In the rows, zero is written as 128.
Known rows, with every step that occurs
j -> l -> y: [121 102 121 156 106 148 103 152  86 150 156 129  99 136 103 193 143  98
 163 117 164 150  88 132]
t -> m -> b -> x -> j: [103 144 117 132 110 149 108 156  84 151 144 145 130 151 198 172 109  95
 101 110 176 167  72 133]
t -> m: [109 115 101 143 100 134 114 133  94 154 151 135 120 140 162 176 142 120
 135 127 136 165  90 127]
j -> l -> y -> m: [116 102 106 148 106 133  96 154  82 157 156 132 103 139 116 184 139  66
 134 106 170 160  93 134]
x -> j -> l -> y -> m -> b: [107 125 104 146 112 136  93 172  71 146 157 145 112 135 169 175 108  34
 124 100 209 166  76 142]
j -> x -> b -> m: [120  83 125 141 101 147  92 150  61 141 160 128 116 135 174 158 143 134
  95 106 161 176  84 128]
y -> l -> j -> x: [109 131 115 156 104 131 122 137  53 163 153 141 120 135 145 144 137  93
  96  85 193 166  94 118]
f -> m -> y -> x: [118 128 138 142 100 126 114 141  77 134 156 129 129 148 100 204 118  98
 148 108 155 140  84 124]
l -> y -> x -> b: [126 109 153 165  93 143 103 149  81 137 166 118 122 150 135 215 125  80
 141 121 179 172  87 119]
b -> x -> j: [112 108 122 139 110 143 123 139  74 162 148 132 113 157 167 177 124 106
 105 100 167 161  82 123]
m -> f: [112 117  95 149  96 138 123 120 105 172 157 143 112 138 116 190 140 125
 145 121 149 150  99 125]
x -> j -> l -> y -> m: [108 104  99 144 116 127 100 160  72 152 154 138 104 142 177 180 117  37
 120 103 186 166  80 140]
f -> m -> y -> x -> j -> l: [113 131 124 136 116 133 108 155  57 131 150 139 124 143 176 199  85  63
 137 104 175 141  68 141]
t -> m -> y -> l -> j -> x -> b: [102 157 142 145 111 125 104 167  52 141 150 150 135 145 164 173 112  73
  91 105 194 180  83 119]
j -> x -> b: [127  99 124 148  90 147 105 150  59 148 162 122 119 129 163 158 132 124
 132 111 173 172  85 123]
l -> j -> x: [115 123 100 151 102 131 116 128  57 158 154 138 110 129 141 143 143 103
 118  90 178 161  82 118]
l -> y -> x: [125 110 138 162 100 140 115 137  85 150 163 120 117 149 107 214 142  78
 147 119 166 157  90 122]
l -> y -> x -> j: [117 115 128 156 109 136 118 143  75 146 161 127 118 154 157 208 117  52
 136 115 179 163  76 127]
b -> x -> j -> l -> y -> m: [112 108 121 136 120 138  98 166  71 159 145 136 106 160 161 185 116  45
  98  92 188 166  79 137]
b -> m: [109  83 109 145 109 137 107 129  87 151 155 134 108 143 141 175 159 135
 105 109 137 161  93 125]
j -> x -> b -> m -> f: [117 100 114 137  99 146  93 142  80 156 159 143 118 135 167 170 136 131
 101 113 159 171  87 130]

Rows
[112 128 120 142 112 164 109 160  65 157 148 141 114 138 183 168 104  93
 107  94 197 153  73 139] => m -> b -> x -> j -> l
[103 125 137 145 124 127 108 149  50 151 152 151 120 144 112 170 143  90
  71  82 180 160  90 121] => b -> m -> y -> l -> j -> x
[112 123 131 137 100 122 114 152  81 135 155 135 120 146  87 187 130 122
 163 112 146 139  85 122] => f -> m -> y
[121  87 145 157 112 155  80 159  73 131 159 127 112 146 166 212 126  82
 109 112 173 171  81 136] => j -> l -> y -> x -> b -> m
[104 131  85 139  99 133 115 124 111 170 150 151 122 141 156 192 135 119
 138 135 136 159  93 130] => t -> m -> f
[109 144 134 153 112 127 120 147  48 158 155 146 121 139  97 173 131  82
 103  87 196 156  90 117] => m -> y -> l -> j -> x
[108 137 122 132 108 149 102 171  68 136 141 146 121 145 188 151  93 102
 123  91 192 146  68 141] => f -> m -> b -> x -> j -> l
[107 121 107 133 113 149 100 161  64 164 146 142 117 141 195 160 101  64
  79  82 204 163  80 140] => y -> m -> b -> x -> j -> l
[114 105 112 139 116 156 115 146  67 163 143 137 107 147 183 175 112 100
 106  96 172 155  78 136] => b -> x -> j -> l
[106 100  97 141 108 137 110 122 106 165 155 149 109 143 132 191 150 132
 109 116 136 155  97 129] => b -> m -> f
[110 127 128 143 106 152 116 152  73 156 151 138 121 149 163 169 113 102
 107  99 190 158  77 127] => m -> b -> x -> j
[106  96 112 144 100 141  99 135 101 153 158 146 115 145 161 187 135 133
 105 120 151 171  96 124] => x -> b -> m -> f
[109 123 148 154 106 135 126 148  77 157 158 134 122 145  84 205 133 104
 126 111 165 150 103 120] => m -> y -> l
[114 133 138 137  92 142 108 157  86 143 148 135 126 151 116 157 125 134
 134  95 172 144  86 125] => f -> m -> b -> x
[118 124 136 148  96 159 113 146  83 162 154 130 119 144 107 176 137 128
 119  99 178 151  92 123] => m -> b -> x
[106 121  86 140 115 125 101 154  89 166 152 154 107 144 165 193 110  36
 125 112 185 162  82 141] => x -> j -> l -> y -> m -> f
[112 142 141 136 110 146  93 188  74 131 145 144 117 155 147 170  99  77
 144  97 200 144  63 141] => f -> m -> b -> x -> j -> l -> y
[112 119 103 145  99 118 108 142 108 170 158 144 112 151  92 200 143  72
 137 116 164 160 101 123] => l -> y -> m -> f
